Each row was made from one small tree. Brackets hold a mark, then the marks that hang from it, in the order of their numbers. Every link used is in the known rows. Write each row's tree.
Known rows
{q_436 {q_621 {q_417 q_545} {q_747 q_20}}}: [ 12.4 -14.1   1.8 -10.2  -4.5  -3.6 -17.0   3.4  -8.7  14.5   5.1  -6.4
  11.4 -19.5   1.1  15.9   3.8   2.3 -16.6   6.5   3.5 -38.0]
{q_120 {q_747 q_20 {q_621 q_417 q_436} q_851}}: [ 12.9  30.3   6.0  -9.1  -6.9  35.4  15.9 -12.0 -21.7  44.9  10.3   4.6
 -15.0  10.0  -9.4  -6.4   1.8   0.5   8.2  -5.4  -0.3   3.9]
{q_747 {q_621 q_417} q_851}: [ -0.9  -6.7 -10.9  20.5  10.4  27.8  49.6   4.5  -7.6  15.5   0.1   1.8
  -4.0  18.5   2.0  -6.9   5.4  -6.7  23.3   5.6  -1.4  11.0]
{q_747 q_20 {q_621 {q_417 q_545 q_579} q_436}}: [ 26.3   2.6  -6.9  -9.6  -7.0  20.4  36.9  -5.1 -11.2  19.5  14.5   3.7
  -4.7 -12.2   7.3  -3.2  -2.3 -11.6 -21.5 -13.1 -12.7  12.7]
{q_436 {q_621 {q_417 q_545 q_579} {q_747 q_851}}}: [  7.8 -14.8 -10.1  -5.6 -10.9 -21.9 -36.8   2.0  11.3  17.7  -6.2  -4.3
  -0.3  -5.1 -12.1  13.6  -6.3 -12.2 -24.1  10.7   0.3 -29.5]
{q_579 {q_417 q_545}}: [-21.1  14.3   0.7  -0.9   5.4 -23.5   6.7  10.0  18.9 -53.0  -7.7   9.0
  28.7 -26.3  52.7   1.1  -7.4  -9.9   2.3  -4.2   2.1  10.5]
{q_120 {q_747 q_621 q_851}}: [-14.6  -4.0   1.4 -11.6   9.8  14.2 -29.8  -2.5  -5.8   9.2  -8.5   0.9
  -7.6  10.9 -34.1  -3.9   0.1   9.9  20.6  -7.3   2.7   4.3]
{q_747 q_851}: [-27.3 -25.3  -8.2  11.1   8.5 -12.1 -12.5   6.8  13.7 -25.1 -11.7   3.2
  15.8   4.2  17.6 -12.0   3.6  11.0  22.2   8.0   3.2  20.4]
{q_747 q_20 {q_621 {q_417 q_545} q_436} q_851}: [ 29.2   5.5  -9.4   6.7  -4.8  53.8  50.7  -4.9 -12.0  53.8  20.7   2.5
  -9.5   0.5  28.5  -9.2   6.9 -14.0  -4.1   6.4 -11.7  14.4]
{q_417 q_579}: [-31.9 -30.4  -9.4  -7.0   2.7 -56.2 -34.2   7.2  17.3 -56.1 -20.5   6.9
  19.4  -5.6  -6.7  -6.5 -11.7   8.4  -3.9 -14.4   0.0  22.1]
{q_120 q_747}: [-32.0   2.0  12.9 -16.5   6.6 -20.6 -51.7   0.9   3.8 -42.6 -12.9   5.9
  12.5  -8.7 -18.6   3.1  -5.6  21.9  13.5 -12.2   9.5  -5.5]
{q_120 {q_747 {q_621 q_436}}}: [ -2.1  10.8  12.0 -16.4   6.5  12.9 -19.7 -13.6 -10.8 -17.5  -3.0   8.4
  -6.5  -4.0 -38.9   2.4  -4.9  14.9   7.0 -25.0   4.7 -12.2]
{q_621 {q_417 q_545} q_436 {q_747 q_20 q_851}}: [ 24.8  43.6   7.2   1.5 -21.5  20.2  20.5 -14.8  -3.0  14.2  24.2   6.3
  -7.0 -17.3  34.0  -0.2   2.8 -16.0 -33.1  17.5  -6.9 -10.9]
{q_20 {q_747 {q_621 {q_417 q_545} q_436} q_851}}: [ 22.8  25.0  16.3  17.7   2.5  27.2  24.2  -1.8   6.6   0.8   9.4 -10.5
 -26.3   7.1  -1.9   7.6  -0.6  -0.6  -4.8   2.9  -3.2   5.6]
{q_120 {q_747 {q_621 {q_417 q_545 q_579}} q_851}}: [ -5.1  13.8  -2.3 -12.4  -4.8  13.8 -24.5   2.1   2.3  26.0  -5.4   3.4
 -14.8   7.4 -25.6   4.0  -9.4 -11.0  -2.3  -0.4  -4.5   3.8]
{q_20 {q_747 q_851}}: [-16.5   1.6  16.8  13.4  10.1 -19.0 -22.8   8.2  18.6 -34.6  -8.5 -12.7
  -3.0  10.0   3.5  -2.2   1.4  22.5  13.6   5.6   5.5  19.8]
{q_120 {q_747 q_20}}: [-24.6  -0.3  13.1 -24.9   2.7 -14.1 -47.6   2.4  -8.6 -12.8  -5.6   2.6
  15.0 -11.5  -6.1  -3.4  -0.7  24.7   9.3 -10.5   5.7   6.2]
{q_545 {q_417 q_579}}: [-23.0 -35.3  -8.8   1.8  -0.8 -52.8  -8.6   6.0  30.3 -85.5 -15.4   9.2
  23.5 -10.6   5.9   5.9  -5.6  -4.7   0.8 -11.0  -1.4  -1.9]
{q_579 q_417}: [-27.1  21.7   3.7   6.4  10.5 -34.9  29.8   4.8   9.7 -58.8 -11.3  10.3
  29.1 -10.2  42.1  -5.4  -3.9  -4.3  18.7 -12.3   8.7  16.7]
{q_436 {q_621 {q_417 q_579}}}: [ -5.4 -27.0  -9.8   1.3  -1.5 -36.3  -6.6   7.2   0.2 -16.7 -14.0   0.3
  14.8   1.4  -8.6  11.1  -8.2   3.8   2.3  -7.8   8.8 -18.7]

Which tree is each row?
[  4.6  -9.7  -2.0   7.2  -2.4  -9.7  -4.5  -0.7  -3.9   9.5  -3.8  -2.7
   4.3   5.7  -8.7  10.6   2.9  -0.7   2.7   7.8   9.8 -36.1] => {q_436 {q_621 q_417 {q_747 q_851}}}
[  3.0 -11.4 -19.0   8.3   0.5  15.8  19.3   8.1   7.8  19.5  -2.4   0.5
  -8.2   8.8   0.8  -2.9  -4.4 -20.7  -0.9   6.2 -12.1  17.7] => {q_747 {q_621 {q_417 q_545 q_579}} q_851}
[  2.6  15.7   6.3   2.3  -3.8  -7.1  -7.3 -23.1   5.1 -25.7   3.9   8.9
  -3.7  -4.5  -2.4  -8.3   3.0   2.6 -11.5  -0.7   2.6 -11.8] => {q_621 q_436 {q_747 q_851}}
[ -0.4 -28.0 -10.5  -4.1  -4.4 -26.4 -24.6  11.2   9.3  -9.9 -11.1  -1.2
  15.5 -11.7  -0.1  17.3 -12.4  -3.0 -11.6  -1.8   2.8 -22.6] => {q_436 {q_621 {q_417 q_545 q_579}}}
[  8.8 -13.2  -9.5  -6.2 -11.2 -23.8 -12.8   0.0  -7.5  36.7  -3.9  -5.7
   2.7   6.8  -7.6   3.9   1.9  -6.4 -11.2   6.4   3.6 -17.0] => {q_436 {q_621 {q_417 q_579} {q_747 q_20 q_851}}}
[ -1.3 -36.1 -15.0   0.3  12.6  29.4  17.0   4.7 -12.2  36.4   3.3  -4.1
   3.4  12.6   5.8 -20.8  14.9   8.3  21.2   0.0  -6.5  30.3] => {q_747 q_20 q_621 q_851}
[ 13.9 -13.8  -3.7  -4.7  -8.2   4.9 -19.6   4.2  -3.8  38.0   6.2  -7.7
   6.4  -8.8   8.9  10.8   6.6  -3.9 -13.3  15.9   1.6 -31.1] => {q_436 {q_621 {q_417 q_545} {q_747 q_20 q_851}}}
[  7.6  10.4   7.8  10.8   4.6   4.9   2.8   9.0  13.0   1.1   0.0 -14.4
 -23.4  11.3 -10.4   5.1  -5.1  -3.5  -5.1   5.6  -5.9  19.8] => {q_20 {q_747 {q_621 {q_417 q_545 q_579}} q_851}}
[ 15.5  47.5  15.1   0.7 -12.1  -2.4  41.2 -20.5 -17.5 -18.2  19.1   9.8
  -0.2 -14.8  16.5   0.2   3.7  -5.1 -20.6  -2.4   3.1 -17.2] => {q_621 q_417 q_436 {q_747 q_20}}
[  0.8 -38.8  -4.9 -10.2   3.3 -10.8 -37.7  -1.8  -6.3  25.2  -4.8  -8.6
  11.3   0.6 -11.0  -1.3  11.7  15.7   1.1   3.2   7.4 -23.0] => {q_436 {q_621 {q_747 q_20 q_851}}}
[ 13.8   6.3  15.1  12.4  11.7  14.7   6.4  -5.8   6.4  -9.5   2.3 -11.3
 -21.5  14.4 -17.0  -2.6   2.6  14.1   7.3  -6.8   1.8  11.8] => {q_20 {q_747 {q_621 q_436} q_851}}
[ 12.2 -11.9 -20.2  -2.2  -3.6  25.6  23.9   9.7  -4.0  55.7   7.9  -4.4
  -5.8   6.6  16.0 -11.2   3.8 -18.6  -5.3   9.0 -15.3  32.4] => {q_747 q_20 {q_621 {q_417 q_545 q_579}} q_851}
[ 24.1   8.9  -8.4  11.9  -1.9  45.9  67.4  -9.4 -21.1  48.6  17.7   3.8
  -9.6  11.9  19.7 -14.6  10.0  -7.3   8.1   1.4  -6.5  18.1] => {q_747 q_20 {q_621 q_417 q_436} q_851}
[ 18.4  45.5   7.2   8.4 -16.6  12.0  17.2 -16.3   7.4  -9.8  15.4   9.7
 -10.9 -16.7  21.4   5.8  -3.0 -20.8 -30.6  15.4  -3.4 -22.1] => {q_621 {q_417 q_545} q_436 {q_747 q_851}}
[ -7.0  24.2  10.0  -0.1  -4.4 -10.4  -3.3   2.5   5.0 -41.3   7.4   4.9
   6.2 -22.9  11.2  12.0  -1.8  -9.4 -21.3  12.0  -1.4 -24.8] => {q_621 {q_417 q_545} q_747}
[ -1.6  -8.5  11.7  12.3  18.1   7.3  -2.7   6.2   6.7 -10.6  -3.5 -15.8
 -15.8  16.9 -18.4  -3.2   4.8  17.2  15.5  -2.8   0.9  16.5] => {q_20 {q_747 q_621 q_851}}
[ -5.1  -9.4  -9.5   5.0   6.8  -6.5  36.4   4.7  -6.3 -21.9  -5.3   5.7
   1.2   8.0 -17.5  -1.1  -6.0  -6.9   5.9 -15.0  -3.0   8.4] => {q_747 {q_621 {q_417 q_579}}}
[  4.6  13.8  14.3  20.2  12.3  13.1  26.3   6.6   2.7  -4.1   2.7 -13.2
 -18.8  20.2  -9.0   1.7   2.7   6.2  15.1   3.7   1.4  13.0] => {q_20 {q_747 {q_621 q_417} q_851}}
[-22.8   0.5   5.3 -18.4   0.7  -3.2 -48.7   2.2  -1.8  17.2  -5.7   1.1
   7.2   1.4   1.9  -9.4   2.5  16.9  14.3   3.2   4.6  16.1] => {q_120 {q_747 q_20 q_851}}
[ -1.2  15.5   3.7 -10.4   0.3  28.7   3.9  -0.1 -20.1  44.9   3.8   0.8
  -9.0  12.5 -10.9  -4.9   3.8   3.6  16.0  -0.4  -0.5   9.7] => {q_120 {q_747 q_20 {q_621 q_417} q_851}}
[  4.1 -10.7  -8.2   0.4  -9.3 -28.7 -17.2  -1.0   2.1  10.3  -9.5  -2.2
   0.0   8.7 -19.9   8.7  -2.6  -8.6 -10.1   4.5   5.6 -25.4] => {q_436 {q_621 {q_417 q_579} {q_747 q_851}}}
